Each row was made from one walk, in order. Every step used is in the known rows, and no mark comes twice. Write each row's walk.
Known rows:
m > c > h > k: [-1.13 -0.58  0.13 -2.02  0.34  2.04  1.62  3.78  2.83  0.67  6.42 -3.92
 -0.37  0.12 -4.22  4.00 -1.28  1.54 -1.13 -1.54]
m > l > t: [ 0.28  2.28  1.00 -1.29  0.01  2.36 -0.67  1.74  0.05  2.17  3.50 -0.89
  0.68  1.37 -4.27  1.09 -0.36  2.27  1.11  0.59]
s > y: [ 0.97  0.87  1.70 -2.90  0.46  0.20 -1.35 -1.15 -1.33  2.24 -3.37  1.88
 -0.03  0.42 -0.98 -1.72 -1.14  0.66 -1.01 -0.28]
m > d: [-1.52 -1.97  1.28 -0.25  0.11 -0.86 -0.66  0.54 -0.41  1.01  0.18 -1.09
  1.50  0.60 -0.09  0.20  0.49 -1.78  1.49 -1.20]
s > d > m > l > t: [ 0.01  4.29  0.80 -2.09 -0.51 -0.85 -1.88  5.92 -0.62  2.65  1.98  0.94
  0.11  0.98 -3.97  1.41  1.05  1.57  1.65  2.04]
c > h > k > m > l > t: [ 0.32  0.94  1.44 -2.18 -1.48  1.27 -0.87  5.99 -0.03 -0.50  5.06 -3.93
 -1.48  0.38 -6.63  3.18 -0.63  2.81  0.54 -2.04]
k > h: [ 2.56  2.25  0.25  0.06  0.16 -3.13 -1.71 -1.36 -1.72  1.39 -0.43  0.78
  0.03  1.71  1.37  0.63 -2.05  1.49  1.53 -0.88]
d > m: [-0.28  1.41 -0.82 -0.22 -1.94 -2.56 -0.79  2.47 -0.72 -1.26  0.47  0.95
 -0.39 -0.51  0.06  0.35  0.45 -0.64 -0.32  0.66]
t > l: [-0.20  0.46  2.06 -0.49 -0.21  0.46  0.75  0.88 -0.83 -1.12 -0.47 -0.67
 -0.61 -0.02  0.84  0.61 -2.00 -0.83 -1.20  0.28]
s > d: [-0.05  0.79  0.58 -0.43  1.32 -0.72 -0.35  1.68  0.14  1.92 -1.93  0.99
 -0.36  0.06  0.27  0.07  0.87 -0.05  0.75  0.78]
y > t > l > s > d > m > c: [ 0.25  6.42  1.88 -2.79 -2.30  0.39  0.09  5.40 -2.24 -0.96  0.52 -0.54
  1.33  0.16 -3.15  4.12 -4.26  1.32 -1.99  3.99]
y > t > l > s > d > m: [ 0.46  4.93  2.76 -1.53 -4.15 -0.67 -0.27  3.82 -3.02 -2.71 -2.30  1.46
 -0.12 -0.50 -0.47  1.70 -2.22 -0.12 -1.48  2.97]
t > l > s > d: [ 0.70  3.24  2.52 -0.49 -0.40  0.35  0.46  2.79 -1.40 -1.03 -1.32 -0.51
 -0.49  0.78  0.17  0.56 -1.61  1.07 -0.40  1.84]
y > m > c: [ 1.09  0.00 -1.80 -2.90  0.52  1.83  0.48  1.26  0.06  0.29  1.24 -0.88
  2.73  0.17 -4.18  0.46 -2.62  0.22 -1.17  1.24]
k > m > c > h: [ 0.82  2.47 -0.66 -1.31  1.52 -0.65 -1.25  4.89 -0.08 -0.40  2.49 -3.83
 -1.01  0.40 -5.20  3.46 -4.22  2.90 -0.75 -0.41]
y > t > l > s > d > m > c > h: [ 0.11  6.44  2.38 -2.80 -2.58  0.53 -0.22  6.52 -1.14 -1.66  2.07 -1.31
 -0.77  0.41 -4.91  4.78 -5.31  2.29 -2.30  2.42]
l > t: [-1.15  2.41  0.45 -0.72 -1.52  1.41 -0.51 -0.24 -1.46 -0.09  2.61  0.63
  0.97  1.11 -2.63 -0.41 -0.62  1.01  1.30  0.78]
h > k > m > l: [ 1.71 -1.15  0.40 -1.64  0.41 -0.24  0.03  5.14  0.44  0.24  0.74 -3.94
 -0.19 -1.01 -2.06  2.72  1.21  0.78 -0.40 -1.20]
c > m > l > s > y: [ 6.41  4.76  0.72 -1.22  0.05  1.77  0.05  1.76  0.08  1.77 -3.61 -0.88
 -1.71 -0.63 -3.33 -1.53  0.34  6.13 -1.15 -1.99]
m > l: [ 1.46 -0.09  0.55 -0.66  1.64  0.91 -0.26  2.10  1.44  2.29  0.78 -1.53
 -0.34  0.22 -1.49  1.39  0.49  1.20 -0.08 -0.21]
h > k: [-0.80 -2.09  0.39 -0.81 -1.28  0.71  1.54  1.00  0.97 -0.27  2.00 -1.18
  0.42 -0.67  0.19  0.90  1.75 -0.83 -0.31 -1.09]
y > t > l > s > d > m > c > h > k: [-0.72  4.19  2.85 -3.55 -3.92  1.32  1.34  7.55 -0.15 -2.01  4.05 -2.42
 -0.54 -0.36 -4.79  5.52 -3.60  1.44 -2.62  1.26]

Which walk is each row?
[ 1.25 -0.25  3.93 -4.87 -2.47  0.73 -0.97  0.09 -4.07 -0.95 -4.47  0.29
  2.44  1.11 -2.79 -2.85 -3.63 -1.14 -1.27 -0.18]	t > l > s > y > m > d
[ 1.40 -0.71  1.79 -4.46 -2.15  0.47 -1.83 -0.68 -3.44  0.18 -3.91  1.28
  3.21  1.15 -3.47 -3.38 -1.62 -0.32  0.08 -0.50]	l > s > y > m > d
[ 1.87  3.26  2.49 -3.39 -2.95  2.29 -1.23 -2.53 -3.02  0.20 -3.98  2.33
  0.97  0.35 -2.69 -0.84 -2.79  2.11 -1.65  0.89]	l > s > y > t
[ 0.20  0.36 -0.78 -2.16  0.57  0.14  0.51  4.70 -0.12 -0.19  2.88 -4.35
  1.48 -0.61 -3.27  3.84 -1.41  1.06 -0.65 -0.04]	h > k > m > c
[ 0.58  4.05 -0.42 -0.38 -1.93 -2.64 -1.19  4.39 -1.41 -1.18 -0.20  1.29
 -0.09  0.35 -0.50  0.24  0.88  1.20  0.62  2.25]	l > s > d > m
[ 0.77  1.86  4.79 -4.06 -1.67  1.99 -0.51 -1.77 -2.95  0.64 -5.57  2.14
  0.04 -0.36 -0.93 -0.32 -4.26 -0.61 -3.03  0.37]	s > y > t > l
[ 2.34  1.14  1.43 -1.56 -0.11 -0.28 -0.67  8.08  0.78 -0.39  1.59 -4.34
 -2.31  0.00 -4.40  3.36  0.35  3.66  0.12 -1.24]	c > h > k > m > l > s > d
[-1.65 -3.36  1.75 -1.07 -1.42 -2.03 -0.61  4.76 -0.38 -1.83  1.73 -4.18
 -0.56 -0.41 -2.51  2.22  0.14 -1.14  0.91 -3.79]	c > h > k > m > d
[ 1.77  0.68  0.66 -6.14 -2.10  3.31  0.48  2.44 -0.14 -0.19  2.41 -1.63
  1.28  0.69 -7.60  0.30 -3.59  2.95 -2.63 -0.85]	l > s > y > m > c > h > k
[ 1.47 -0.16  0.05  1.60 -0.14 -0.69  0.95  1.38  0.41 -0.06 -1.62 -1.86
 -0.14 -1.32 -0.25 -1.04  2.15  0.58  1.36 -3.48]	c > m > d
[ 1.20  1.24 -0.29 -0.84 -0.26 -1.70 -1.09  4.46  0.73  0.86  1.25 -0.52
 -0.66 -0.27 -1.37  1.70  0.87  0.42 -0.47  0.51]	d > m > l
[ 2.92  1.29  0.58 -4.21 -2.42  1.34 -1.19 -1.35 -2.95 -0.83 -4.06  2.34
  1.63  0.52 -3.35 -3.55 -2.24  1.33 -1.44  0.68]	l > s > y > m
[ 5.37  4.60 -0.27  1.13  1.27  0.99  0.94  4.71  1.68  1.30 -1.97 -1.94
 -1.89 -0.91 -2.07  0.23  2.37  5.28  0.56 -0.90]	c > m > l > s > d
[ 2.39  1.66  1.69 -5.86 -0.71  3.12 -1.85  0.26 -2.12  3.00 -1.64  2.01
  1.80  1.25 -6.85 -2.59 -1.90  1.67 -0.48  0.51]	s > y > m > l > t
[ 6.32  5.09  1.77 -2.12 -1.59  3.33  0.02  0.31 -0.65  1.29 -5.05 -0.10
 -0.91 -1.32 -4.22 -0.75 -0.82  5.42 -1.90 -1.61]	c > m > l > s > y > t
[ 3.37  1.87  3.60 -4.81 -2.85  1.91 -1.52  3.79 -1.44 -0.37 -1.68 -2.27
 -1.33 -0.46 -6.56  2.43 -2.82  3.71 -2.43 -1.92]	c > h > k > m > l > s > y > t
[ 3.35  2.84  2.09 -3.21  0.52  1.60 -1.54  1.03 -0.67  2.85 -1.66 -0.22
  0.00  1.28 -3.35 -0.29 -1.28  3.72 -0.93  0.25]	m > l > s > y
[ 2.39  2.62  0.86 -0.73  1.59  0.85 -0.54  3.83  0.84  2.36 -0.02 -1.25
 -0.20  0.95 -2.13  1.31  0.66  3.08  0.73  1.31]	m > l > s > d
[ 1.70  3.50  3.63 -2.98 -1.39  1.13 -0.50 -0.17 -2.95 -0.58 -2.81  0.63
 -0.10  1.01 -1.11 -1.10 -3.69  1.81 -2.06  0.76]	t > l > s > y
[-0.73  3.90  1.80 -2.74 -2.08 -0.18  1.18  9.04  0.61 -1.59  5.71 -3.41
 -1.18  0.38 -3.97  4.78 -2.48  2.07 -1.78  0.93]	t > l > s > d > m > c > h > k
[ 1.24  1.98  0.28 -1.35  1.14 -2.29 -1.36  6.17  0.81  2.72 -0.61  0.46
 -0.93 -0.25 -1.18  1.72  1.83  0.55  0.41  1.31]	s > d > m > l
